What can hang from each mark:
L: C
C: F L Q R
P: U
H: W
J: C Y
F: C
W: H
U: P Y
G: L W
Y: J U
R: C

Every row comes from one small tree of marks. The marks that hang from a mark follow it in brackets, in alphabetical order. Every link used is in the known rows. Which tree was each row made from?
Known rows:
U(Y(J)): [0.20,0.41,-1.94,0.40,-1.49,-2.90,4.59,-2.72,1.35,-1.22,0.56,0.51,-1.20,-3.55,0.38,-0.65,-0.95,0.04,0.46,0.06,-1.47,-0.66,0.50,-0.71,-3.58]
F(C(Q)): [0.50,-1.05,0.41,1.11,-0.52,0.65,-0.52,-1.75,1.93,0.78,-1.55,0.88,2.03,-0.92,-0.48,2.61,-0.46,-0.97,1.50,-2.33,3.06,-0.41,-0.92,0.18,0.16]
U(P Y): [0.65,-0.84,-4.27,0.60,-1.76,-3.47,3.50,0.07,1.04,-1.38,1.34,0.17,0.86,-2.60,-0.42,-1.73,0.75,0.85,-0.37,-1.12,-1.88,-1.48,0.33,-0.06,-2.33]
H(W): [-0.26,0.86,0.53,0.22,-0.54,0.42,-1.67,-0.65,1.00,0.24,-0.53,0.82,-2.39,-0.65,-0.87,0.41,0.59,-1.94,-1.52,-0.52,-0.54,-0.23,0.55,-1.82,1.06]
P(U(Y(J(C)))): [-0.40,-0.53,-4.86,-0.53,-1.43,-4.52,6.88,-3.87,2.24,-0.39,0.26,2.11,-0.91,-3.40,1.86,0.26,-1.69,0.26,0.63,0.42,-1.87,-2.32,-0.61,-2.03,-5.61]
Y(J U): [-0.47,0.67,-2.50,1.82,-0.78,-3.22,4.52,-1.33,1.56,-2.09,0.70,1.42,0.17,-3.24,1.31,-0.40,-0.54,0.32,0.06,0.69,-2.12,-0.92,0.18,-1.17,-1.51]
U(Y): [0.43,-0.30,-1.30,-0.21,-1.14,-1.71,2.02,-0.93,0.36,-0.26,0.75,0.18,-0.66,-1.97,-0.28,-0.54,0.10,0.35,-0.10,-0.33,-0.35,-0.69,0.24,0.06,-2.28]
J(Y(U)): [-0.79,0.40,-2.88,0.81,-1.40,-2.97,4.53,-0.80,1.44,-0.84,1.40,1.79,1.57,-3.38,1.01,-0.68,0.35,1.46,-0.77,1.20,-1.74,-1.46,0.56,-1.16,-0.08]
U(P Y(J)): [0.33,-0.22,-4.91,1.25,-2.12,-4.56,6.00,-1.64,1.96,-2.28,1.15,0.45,0.36,-4.15,0.36,-1.82,-0.29,0.42,0.29,-0.73,-2.97,-1.44,0.62,-0.90,-3.69]
J(C(Q) Y): [-0.80,-1.40,-1.57,-0.06,-0.96,-0.32,3.31,-3.83,2.77,2.26,-1.61,1.50,2.73,-0.51,1.37,2.75,-0.74,0.35,1.37,0.66,1.89,0.87,0.04,-2.56,-0.71]
G(L(C(R)) W(H)): [0.62,-0.60,0.57,0.17,-2.10,1.31,-4.52,1.39,5.23,-1.47,-0.56,2.37,-3.65,0.52,-1.77,2.05,-1.39,-2.13,-2.88,-0.97,-2.22,3.60,-1.72,-3.73,-0.25]
J(C(F L Q R) Y(U)): [-0.77,-5.81,-0.83,3.68,-0.12,-0.49,4.03,-4.26,6.36,3.76,-3.35,2.05,4.08,-2.95,1.03,5.45,-0.32,-0.21,2.96,-1.40,2.69,4.74,0.33,-4.91,-0.53]
P(U(Y(J(C(F R))))): [0.73,-3.29,-4.27,1.06,-0.69,-3.71,6.15,-5.88,4.60,0.51,-2.07,2.22,0.53,-3.33,1.16,2.99,-1.42,-1.28,2.75,-1.22,0.78,0.51,-0.44,-2.80,-5.32]
G(L): [0.28,0.65,0.15,0.99,-0.65,0.30,0.36,1.63,0.80,-1.03,1.02,-0.63,-1.67,0.49,-0.21,0.02,-0.42,0.19,-0.78,0.49,-1.40,0.07,0.09,-0.56,-0.96]
R(C(L Q)): [-1.39,-3.30,1.66,0.17,0.16,2.16,-0.11,-1.00,2.79,3.09,-2.08,-0.51,1.79,-1.22,-0.72,3.66,-1.05,-0.47,0.89,-1.92,2.76,2.47,-0.80,-1.73,-0.86]
J(C(L R) Y): [-1.52,-3.32,0.36,0.74,-0.58,0.70,2.58,-2.52,3.80,4.29,-2.25,1.11,1.82,-2.02,1.46,3.61,-1.59,0.54,1.30,0.01,0.37,2.17,0.48,-4.37,-0.62]
C(L Q R): [0.86,-4.04,2.41,3.09,0.18,1.74,-1.37,-0.29,2.58,2.55,-3.33,-0.57,0.93,-1.29,-2.05,4.16,0.93,-1.00,1.79,-1.76,2.89,4.66,0.36,-2.86,-0.54]
G(L W): [-0.48,0.57,0.48,0.92,-1.69,0.06,-0.67,2.08,2.52,-1.13,1.01,-0.06,-2.93,1.19,-1.25,0.31,-0.89,-0.04,-2.24,1.22,-1.71,1.61,0.00,-2.07,-0.28]
L(C(Q)): [0.66,-1.67,-0.16,0.55,0.49,1.24,-1.54,-0.15,0.84,0.11,-0.67,1.27,1.09,0.11,-0.65,1.08,-0.35,-0.89,1.33,-1.55,0.54,1.62,-1.31,0.23,-1.53]
U(P Y(J(C(F L R)))): [-0.47,-5.27,-3.11,3.01,-0.60,-2.51,5.88,-4.28,6.18,2.07,-2.23,0.79,2.07,-3.83,1.42,2.60,-1.87,-0.60,3.10,-2.65,-0.71,3.04,0.42,-4.11,-3.83]
J(C(F L Q R)): [0.03,-6.19,2.07,2.93,1.38,2.41,-0.44,-3.42,4.91,4.60,-4.70,0.23,2.56,0.39,0.03,6.14,-0.72,-1.60,3.74,-2.43,4.43,6.18,-0.34,-3.62,-0.48]
G(L(C) W(H)): [-0.31,0.58,0.51,-0.82,-1.85,1.08,-3.97,1.94,4.14,-1.83,1.21,2.05,-4.32,1.25,-1.07,-0.37,-1.88,-1.46,-3.66,-0.46,-3.68,2.52,-1.91,-2.61,0.10]
J(Y): [-0.50,0.45,-0.93,-0.37,-1.00,-0.84,2.60,-1.27,0.91,0.38,0.47,0.63,0.88,-1.60,0.45,-0.37,-0.17,0.73,-0.23,0.77,-0.72,-0.54,0.65,-0.88,0.08]
W(H): [0.41,0.71,0.36,-1.16,-0.69,0.01,-2.09,-0.87,1.60,-0.69,-0.59,0.81,-1.57,0.06,-0.16,0.03,0.32,-1.28,-1.79,-0.56,-0.26,1.00,-0.65,-1.20,1.47]
F(C(L Q R)): [0.56,-3.95,2.61,3.00,-0.28,2.04,-1.49,-1.29,3.72,3.19,-3.52,0.49,2.08,-2.43,-1.43,5.16,-0.37,-1.30,2.36,-3.53,3.72,2.41,-0.48,-2.17,0.01]
F(C(L)): [-1.12,-1.63,2.40,0.87,0.07,1.42,-0.52,0.10,1.91,2.51,-0.50,0.21,0.47,-1.82,0.44,1.16,-1.77,-0.02,0.68,-2.41,0.05,-0.26,-0.59,-0.57,0.59]
Y(J(C(F L)) U(P)): [-1.98,-3.71,-3.74,3.41,0.39,-3.05,6.40,-2.36,5.25,0.75,-0.39,1.51,2.65,-2.90,3.10,0.55,-1.86,0.37,1.88,-1.44,-2.87,1.89,-0.21,-3.42,-1.38]

Which tree is each row?
[-0.65,-0.27,-5.86,1.67,-2.05,-4.63,5.97,0.11,2.07,-1.89,1.95,1.77,3.11,-4.01,0.93,-1.79,1.06,1.84,-0.97,0.35,-3.18,-2.15,0.57,-1.39,-0.13] | J(Y(U(P)))
[-0.22,-2.91,2.46,1.94,-0.08,1.68,-1.19,-0.51,3.07,2.95,-2.14,0.51,1.13,-2.45,-0.30,3.52,-1.32,-0.66,1.47,-3.01,1.51,0.85,-0.46,-1.69,0.32] | F(C(L R))
[1.79,-4.44,0.43,2.13,1.18,2.17,-2.35,-2.09,3.21,0.92,-3.01,1.37,2.56,0.12,-1.39,3.86,-0.16,-2.40,3.41,-3.29,3.16,4.50,-1.23,-0.54,-1.26] | L(C(F Q R))
[0.75,0.14,-3.93,0.20,-1.68,-4.71,5.86,-2.12,1.19,-2.00,1.05,1.19,-1.80,-4.44,-0.16,-1.25,-0.25,0.05,0.05,0.08,-2.20,-2.04,0.06,-0.85,-5.07] | P(U(Y(J)))
[-0.38,-3.01,-5.70,3.64,-0.25,-3.81,6.46,-4.20,5.31,-0.90,-1.41,2.05,4.31,-2.06,2.15,2.02,-0.53,-0.59,2.80,-1.34,0.05,1.61,-0.48,-2.66,-1.83] | Y(J(C(F Q)) U(P))
[-1.69,-0.91,-6.78,0.88,-1.85,-4.43,6.96,-1.65,3.18,-0.19,1.26,2.68,4.03,-2.97,2.96,-0.32,-0.45,1.99,-0.33,0.82,-2.90,-2.46,-0.01,-2.58,-0.62] | J(C Y(U(P)))
[-0.71,-3.44,-6.00,2.62,-0.91,-3.49,6.47,-3.77,5.21,0.37,-0.79,2.45,5.66,-2.14,1.89,1.80,0.28,0.52,1.91,-0.89,0.50,1.04,-0.09,-2.67,-0.47] | J(C(F Q) Y(U(P)))
[-1.48,-5.38,-4.02,3.43,-0.57,-2.41,5.87,-2.52,6.26,2.52,-1.41,2.13,4.75,-3.68,2.05,2.66,-0.59,0.82,1.79,-1.56,-1.00,2.36,0.34,-4.53,-0.29] | J(C(F L R) Y(U(P)))
[-0.34,0.05,-5.51,2.66,-1.36,-4.89,5.94,-0.31,2.21,-3.20,1.23,1.40,1.67,-3.91,1.31,-1.57,0.14,0.77,-0.17,-0.03,-3.65,-1.64,0.21,-1.43,-1.50] | Y(J U(P))
[-0.47,-1.25,-1.45,0.78,-0.39,-0.74,2.95,-4.04,3.19,1.12,-2.66,1.50,1.06,-1.13,1.97,3.68,-2.01,-0.88,2.12,0.16,0.82,0.77,-0.16,-3.15,-2.14] | Y(J(C(R)))
[-0.60,-3.61,-6.20,2.51,-1.07,-3.51,6.22,-3.55,5.51,0.59,-1.14,2.84,5.39,-2.84,2.21,2.51,-0.15,0.56,1.68,-0.94,-0.27,0.35,0.13,-3.25,-0.32] | J(C(F R) Y(U(P)))
[-1.44,-0.62,-6.46,1.89,-1.15,-4.71,6.97,-2.08,3.30,-1.56,0.53,2.32,2.62,-2.86,3.22,-0.01,-1.29,1.01,0.51,0.38,-3.35,-2.02,-0.36,-2.55,-2.05] | Y(J(C) U(P))
[-0.03,-0.86,1.01,-0.17,-0.82,1.68,-4.09,0.52,5.50,-1.50,0.54,1.94,-3.59,2.02,-0.99,0.17,-1.99,-2.44,-2.28,-1.61,-2.43,4.39,-1.93,-2.32,0.63] | G(L(C(F)) W(H))
[1.52,-4.36,-4.01,2.20,-0.83,-3.37,5.80,-6.59,5.34,0.69,-3.41,2.19,1.38,-3.27,0.06,4.67,-0.50,-1.88,3.68,-1.80,2.99,2.23,-0.49,-3.26,-5.64] | P(U(Y(J(C(F Q R)))))
[-0.76,-4.38,0.60,1.89,-0.53,1.03,2.28,-3.32,4.57,4.57,-3.58,1.04,2.77,-1.91,0.40,5.25,-0.71,0.00,2.20,-0.49,2.65,3.82,0.45,-4.86,-0.95] | J(C(L Q R) Y)
[-1.99,-3.67,1.92,-0.27,1.24,2.46,0.13,-1.56,3.35,3.23,-1.33,-0.52,1.62,-0.59,0.44,2.48,-2.24,-0.82,1.26,-2.54,1.71,2.61,-0.78,-0.91,0.06] | R(C(F L))
[-1.16,-2.24,-2.67,0.32,-0.96,-3.41,6.40,-2.83,3.00,1.50,0.02,1.30,-1.58,-4.16,1.68,0.39,-2.11,0.58,0.71,-0.13,-2.65,-0.39,-0.31,-3.27,-5.57] | P(U(Y(J(C(L)))))
[-1.48,0.01,-3.45,0.98,-0.54,-3.03,5.49,-3.06,2.65,-0.44,-0.04,2.34,1.07,-2.21,3.28,1.08,-1.98,0.51,0.78,1.12,-1.80,-1.18,-0.39,-2.38,-1.97] | Y(J(C) U)
[-1.16,-1.41,-1.01,0.43,0.81,-0.44,3.43,-4.90,3.38,1.06,-1.60,1.06,1.13,0.24,2.79,1.81,-2.73,-1.02,2.68,-0.41,0.49,1.63,-0.37,-1.66,-1.29] | Y(J(C(F)))
[-1.23,-2.00,-5.93,2.50,-0.17,-4.19,6.87,-3.45,4.57,-1.13,-0.11,2.18,3.36,-2.13,3.32,0.38,-1.46,0.04,1.83,-0.80,-2.10,-0.10,-0.45,-2.21,-1.45] | Y(J(C(F)) U(P))
[0.30,-5.75,0.20,3.30,-0.13,-0.54,4.01,-6.14,6.32,3.43,-4.11,0.76,1.41,-3.08,0.40,5.44,-1.63,-1.66,4.23,-2.45,3.03,5.49,0.31,-4.36,-4.11] | U(Y(J(C(F L Q R))))
[-0.65,-0.02,0.17,0.37,-1.19,1.03,-1.88,2.79,2.68,-1.23,1.72,1.19,-2.73,1.10,-0.80,-0.41,-2.20,-0.26,-1.76,0.17,-3.40,1.56,-1.28,-1.40,-1.44] | G(L(C) W)
[-0.12,1.25,0.95,-0.26,-2.45,0.04,-2.68,1.19,4.08,-1.79,0.46,0.79,-4.57,1.25,-1.46,0.34,-0.54,-1.20,-3.98,0.55,-1.90,2.67,-0.63,-3.34,1.21] | G(L W(H))
[-0.44,-4.68,-4.02,4.95,-0.97,-3.03,5.56,-2.33,5.86,1.04,-2.80,1.76,3.49,-4.22,1.22,4.13,-0.29,-0.05,2.24,-1.36,-0.34,2.71,0.04,-5.32,-2.58] | Y(J(C(L Q R)) U(P))
[-0.18,-1.95,-4.39,0.02,-0.48,-3.95,6.73,-5.27,3.57,0.05,-0.35,1.97,-0.13,-2.65,1.89,0.69,-1.89,-0.66,1.97,-0.66,-0.72,-0.51,-0.58,-1.68,-5.04] | P(U(Y(J(C(F)))))
[0.13,-2.72,-2.03,1.36,-0.34,-1.86,5.09,-6.59,4.50,1.03,-2.17,1.21,1.33,-1.68,1.35,2.97,-1.65,-1.28,3.44,-1.18,2.29,2.56,-0.12,-2.00,-3.89] | U(Y(J(C(F Q))))
[1.17,-5.48,2.94,3.72,1.14,2.28,-1.45,-1.66,3.83,2.97,-3.98,-0.63,1.76,-0.66,-1.98,4.64,0.76,-1.85,3.08,-2.94,4.13,6.55,0.32,-2.43,0.12] | C(F L Q R)
[0.94,-3.20,-5.45,2.66,-2.19,-3.83,6.00,-4.80,4.94,0.05,-2.65,1.52,2.83,-3.76,0.49,3.64,-0.28,-0.59,2.67,-1.42,1.05,1.04,0.17,-3.69,-4.74] | U(P Y(J(C(Q R))))
[0.87,-3.36,0.25,1.08,1.32,1.82,-2.04,-1.25,2.42,0.77,-1.63,1.41,1.62,0.04,-0.25,2.14,-1.01,-1.71,2.43,-2.73,0.98,2.77,-1.19,-0.11,-0.96] | L(C(F R))
[0.40,-2.33,-1.19,1.90,-0.48,-0.42,2.64,-4.87,3.90,1.37,-4.02,1.42,1.92,-1.04,0.91,5.43,-1.09,-1.43,2.98,-0.36,2.95,2.46,-0.19,-3.59,-2.44] | Y(J(C(Q R)))
[-0.96,-1.96,-6.53,1.98,-1.93,-4.10,6.69,-2.41,3.91,-0.04,-0.09,2.57,4.89,-2.89,1.86,1.36,0.55,1.45,0.56,0.30,-0.70,-0.76,0.02,-3.03,-0.99] | J(C(Q) Y(U(P)))
[1.32,-2.96,-4.56,1.59,-1.80,-3.89,5.93,-5.24,4.03,0.28,-2.77,2.33,0.66,-3.96,-0.06,4.25,-0.27,-0.95,2.35,-0.64,1.78,0.43,-0.43,-3.66,-6.23] | P(U(Y(J(C(Q R)))))
[-0.52,-1.82,-6.41,2.91,-1.44,-4.46,6.31,-2.60,4.31,-1.04,-1.21,2.59,3.27,-3.48,2.53,2.28,-0.76,0.29,1.23,-0.24,-1.87,-0.90,-0.26,-3.68,-2.33] | Y(J(C(R)) U(P))
[-1.66,-3.78,1.70,0.78,1.73,1.83,0.52,-2.08,3.08,3.93,-1.68,0.01,1.01,0.96,1.86,2.15,-2.02,-0.34,2.08,-1.38,0.74,3.46,-0.36,-2.07,0.20] | J(C(F L))
[-0.53,-2.26,-5.26,1.05,-0.93,-3.89,6.92,-4.77,4.39,-0.31,-0.24,1.29,2.05,-2.38,2.39,0.14,-1.95,-0.21,2.24,-1.52,-1.35,0.10,-0.04,-1.67,-3.70] | U(P Y(J(C(F))))
[0.87,-3.11,0.39,1.20,1.38,1.86,-1.73,-1.49,2.18,0.53,-1.22,1.07,1.84,0.84,-0.60,1.48,-0.62,-1.72,2.61,-2.74,1.68,3.45,-1.40,0.60,-0.96] | L(C(F Q))
